What can hang from each mark:
nuve: todo
bifeleb: todo
todo: demu nebulip nuve tafuz
nebulip: nilu
fupin: gosal
mife: bifeleb gosal
tafuz: mife todo
demu: beli
gosal: beli fupin

Every row comes from one small tree of marks. Brackets hold a mark, then the marks that hang from it, in alphabetical order. Every link used is in the known rows. Which tree was each row made from?
Known rows:
(nebulip nilu): [ 0.76 -1.04  0.39  1.11  4.97 -3.03  2.94 -0.73  2.27  0.80  2.63  0.59
 -2.02  0.44 -0.52 -0.22  0.41  1.39 -0.21  2.52 -0.37]
(tafuz todo): [ 1.30 -1.06  1.11 -0.34  3.58 -5.33 -0.32 -1.17 -0.79  3.79  3.03  0.51
  1.29  0.72  0.08  0.70  0.31 -1.23 -0.35  3.39  1.34]
(bifeleb (todo tafuz)): [-0.26 -0.96  1.39 -0.23  2.67  1.62  0.60 -0.29 -0.57 -0.09  1.24 -0.47
  1.66  0.07 -0.87  0.10 -2.80  1.86 -0.71  0.50 -1.42]
(mife bifeleb): [ 0.28 -0.72 -0.67  0.92  2.90 -3.65 -0.84 -1.52  0.81  0.46  3.08  1.15
  0.31 -0.54 -1.32 -2.11  1.70 -0.79  1.72  3.57  0.75]
(nuve todo): [ 1.14 -0.59  0.85 -0.77  3.96 -1.31  0.67 -1.21 -0.22 -1.16  3.12  0.81
  0.53 -0.54 -2.05  0.31  2.39  0.82 -0.20  3.36 -1.18]
(tafuz (todo nuve)): [ 0.47 -0.73  0.56  0.39  1.71 -4.13 -0.69 -0.79 -0.40  4.74  1.89  0.39
  0.56  0.88 -1.35  0.62  0.38 -2.01  0.00  0.68  1.29]
(tafuz (todo demu nuve)): [ 0.09 -0.66 -0.07  0.02 -0.49 -3.08 -1.08 -0.88 -0.72  3.12 -0.28  0.17
  0.87  1.05  0.02  1.47 -0.19 -2.23  0.15 -2.02  1.08]
(bifeleb (todo demu nebulip nuve)): [-0.41 -0.16 -1.33  0.41 -3.14  4.49 -1.08  0.06 -0.94 -1.25 -1.68  0.19
  0.19  0.26 -1.61  0.59 -3.18 -0.60 -1.62 -1.19 -0.14]
(todo tafuz): [ 0.12 -0.59  1.46 -0.14  1.74 -2.26  0.00 -0.57  0.01 -0.64  0.80 -0.89
  0.94  0.59  0.35  0.54 -0.12  0.33  0.15 -0.48  0.21]
(bifeleb (todo (demu beli) nuve)): [-0.32 -1.55 -0.76  0.35 -1.13  4.61 -0.65 -0.83 -0.66 -3.51  0.05  1.12
 -0.48 -1.06 -0.99  0.50 -4.00  3.02 -0.08 -1.36 -0.90]
(mife gosal): [ 1.13 -0.34  0.46  0.39  3.97 -3.79  0.27 -0.95 -0.23 -1.27  3.16  3.41
  0.77 -0.13 -1.36 -0.41  2.35  0.11  3.27  3.51  0.67]
(tafuz (mife bifeleb) (todo nebulip nuve)): [ 0.12  0.72 -1.34  0.12 -2.03 -1.38 -1.83  1.86 -0.45  8.10  0.24 -0.49
 -0.60  1.30 -0.89 -1.79  2.11 -3.41  0.20  1.79  2.28]
(gosal fupin): [-0.37  0.53 -1.16  0.73  3.57 -3.59  0.38 -0.51  3.34  1.07  2.91 -0.33
  1.48 -0.87 -0.09  0.82  0.25  0.02 -0.15  1.97  1.45]
(mife (bifeleb (todo nuve)) (gosal fupin)): [-1.89  1.29 -2.40  1.95  2.76 -0.19  0.44 -0.50  3.21  1.81  2.56  2.99
  0.80 -2.64 -2.96 -3.43  2.20 -0.25  3.39  1.57 -0.96]
(fupin gosal): [ 0.38 -0.54  0.32  2.74  3.60 -3.26  0.57 -1.34 -0.62 -1.42  3.49  1.78
  0.06 -0.41 -1.60  0.87 -4.32  0.13  1.39  3.77  0.87]
(todo nebulip): [ 1.39  0.07 -0.35  0.18  0.02 -1.46 -1.04 -0.48 -0.42 -1.12  1.19  0.05
 -0.04  0.42 -0.30  0.15  0.05 -1.22 -1.45  3.57  1.88]
(todo demu nebulip): [ 0.92  0.09 -0.96 -0.20 -2.49 -0.32 -1.44 -0.48 -0.78 -3.01 -1.23 -0.07
  0.19  0.58  1.17  1.07 -0.63 -1.36 -1.29  0.53  1.68]
(fupin (gosal beli)): [-1.18  0.15  1.16  2.44  2.90 -3.45  1.34 -1.39  0.23 -0.75  3.02  0.14
  0.28 -2.67 -1.77  0.96 -5.22  0.92  1.36  2.25  1.30]
(bifeleb todo): [ 0.39 -1.41  0.42  0.09  3.81  0.75  0.39 -0.66 -0.46  0.26  3.24  1.04
  1.50 -0.06 -2.20  0.23 -2.80  1.74 -0.50  3.55 -0.60]
(todo demu (nebulip nilu)): [ 0.68 -0.08 -0.98  0.57 -0.87 -0.23  1.39 -0.27  1.28 -2.07 -1.50 -0.19
 -2.35  0.58  1.72  0.40 -0.15 -0.20 -1.89  0.18  0.30]
(tafuz (todo demu nebulip nuve)): [ 0.43  0.21 -0.65  0.00 -3.43 -1.69 -1.81 -0.40 -1.14  2.29 -1.88 -0.44
 -0.02  1.03  0.69  1.07 -0.05 -3.35 -1.58 -1.43  1.81]
(todo demu (nebulip nilu) nuve tafuz): [-1.08  0.64 -0.38  0.97 -4.48  2.03  1.28  0.45  1.54 -1.48 -4.99 -2.00
 -3.08  0.89  1.49  0.26 -0.11 -0.93 -1.78 -6.00 -0.72]

Which tree is each row?
[ 0.34  1.00  0.43 -2.20 -2.85  3.38 -0.10  1.82 -1.25 -1.26 -2.78 -1.85
  0.10  0.74  1.36  1.11  1.86  0.29 -1.35 -1.93 -1.13] : (nuve (todo demu nebulip (tafuz mife)))
[-0.86 -0.84  0.32  0.39  2.36  0.47  0.00 -0.90  0.30  0.66  1.69  0.02
  1.05 -0.79 -1.07 -2.56 -0.79  0.64  0.61  1.58 -1.61] : (mife (bifeleb (todo tafuz)))
[ 1.26 -1.17  0.14 -1.60 -0.07 -1.01 -0.83  1.09 -1.48  2.43  0.84  0.15
  0.16  0.82  2.84  1.55 -1.01  1.64  0.48  0.78  1.67] : (tafuz mife (todo (demu beli)))
[-0.94  1.02 -0.73 -0.50 -6.57  3.62 -1.60  2.70 -0.65  0.66 -4.84 -2.43
 -0.58  2.07  1.01  1.30 -0.74 -1.49 -0.45 -6.02  1.14] : (todo demu nebulip nuve (tafuz mife))
[ 1.43 -0.14  0.57  0.36  2.15 -3.85  1.64 -0.54  0.48  3.84  1.17 -0.17
 -1.63  0.66  1.31 -0.30  0.93 -1.34 -2.61  3.76  0.81] : (tafuz (todo (nebulip nilu)))
[-0.79  1.76 -0.07 -1.74  0.73  1.09  1.44  1.69  1.48 -0.43 -1.02 -0.07
  1.32 -0.54  1.27  0.94  3.79  1.43  1.99 -2.83 -1.95] : (nuve (todo demu (tafuz (mife (gosal fupin)))))
[-0.23 -1.50  0.85 -0.73 -0.50  4.16 -0.05 -0.79 -1.00 -4.86 -0.70 -0.19
  0.42 -1.14  1.87  0.57 -3.94  4.00 -0.74 -1.69 -1.72] : (bifeleb (todo (demu beli) tafuz))
[ 0.27  0.03 -1.66  0.37 -1.08  2.84 -1.01 -1.31 -0.95 -5.12  0.24  3.77
 -0.85 -2.66  0.46 -3.51  0.89  1.40  2.18  3.31 -0.86] : (mife (bifeleb (todo (demu beli) nebulip)) gosal)
[-1.19 -0.27  0.22  0.25 -2.91  0.42 -0.82 -0.22  0.15 -1.34 -2.92 -1.23
  0.30  0.95  0.25  1.37 -0.76 -0.66  0.73 -6.45 -0.18] : (todo demu nuve tafuz)
[ 0.18  0.73  0.70 -0.89 -1.02  2.06  2.44 -0.26  0.75 -3.29 -2.95 -1.53
 -2.17 -0.38  1.81  0.21  2.44  0.80 -2.54 -2.03 -2.84] : (nuve (todo demu (nebulip nilu) tafuz))
[-0.37  0.11  0.00 -1.27 -2.93  5.48 -0.36  2.32 -1.46  0.26 -2.62 -1.58
  1.02  1.28  1.14  0.94 -3.34  0.97 -1.61 -1.77 -0.55] : (bifeleb (todo demu nebulip (tafuz mife)))
[-1.18 -0.54  0.72 -0.20  0.26  4.26  0.30  2.19 -0.32  3.68  0.03 -1.01
  0.76  1.33 -2.38  0.34 -2.91  1.63  0.32 -2.29 -1.04] : (bifeleb (todo nuve (tafuz mife)))
[-0.79  0.78 -0.46  0.19 -6.01  1.99 -1.63  0.23 -0.47 -2.42 -4.67 -1.95
 -0.53  0.87  1.05  0.96 -0.50 -1.94 -1.19 -5.72  0.64] : (todo demu nebulip nuve tafuz)
[ 0.33  1.51  0.51 -2.10 -2.28  2.93  0.29  1.80 -1.43 -2.10 -2.67  0.11
  0.10  0.31  1.18  0.40  3.71  0.16  0.73 -1.49 -1.56] : (nuve (todo demu nebulip (tafuz (mife gosal))))
[-1.67  0.19  0.34  0.60  3.55 -1.06  0.96 -1.25  0.89  0.50  3.05  2.46
  1.01 -3.79 -2.77 -3.32  0.90  1.21  3.60  3.25 -0.82] : (mife (bifeleb todo) (gosal beli))
[-0.46  0.95 -0.05 -0.08 -4.08  2.43 -1.18  2.77 -0.41  2.57 -2.34 -2.32
 -0.81  1.99 -0.51  0.36  0.03 -1.27 -0.62 -2.91  1.46] : (todo nebulip nuve (tafuz mife))
[ 0.37  0.81  0.64 -1.65 -2.33  1.97 -0.15 -0.43 -1.06 -4.08 -2.66 -1.43
  0.13 -0.39  1.38  0.80  2.00 -0.29 -2.01 -1.64 -1.63] : (nuve (todo demu nebulip tafuz))
[-0.94  1.81 -0.15 -0.93  2.84 -0.34  1.34  1.26  2.20  1.83  1.27  0.40
  0.75 -1.51 -0.32 -1.98  5.71  0.78  2.70  0.50 -2.04] : (nuve (todo (tafuz (mife bifeleb (gosal fupin)))))
[ 0.58  0.11  0.02  0.97  0.18 -2.65  1.16 -0.24  0.91  4.74  0.06 -0.40
 -2.35  0.82 -0.22 -0.40  1.03 -2.23 -2.26  1.03  0.83] : (tafuz (todo (nebulip nilu) nuve))
[ 0.19 -1.05  0.77 -0.63 -1.64  0.66 -0.74 -1.04 -0.56 -5.92 -1.50 -0.69
 -0.39 -0.84  3.40  0.99 -1.40  2.76  0.19 -3.04 -0.14] : (todo (demu beli) tafuz)
[ 0.06  1.42 -0.19 -0.29 -1.52  0.10 -0.81  1.91 -0.40  1.17 -0.86  0.39
 -0.38  0.52  0.72 -2.56  3.40 -1.11  2.26  1.16  0.75] : (todo nebulip (tafuz (mife bifeleb gosal)))
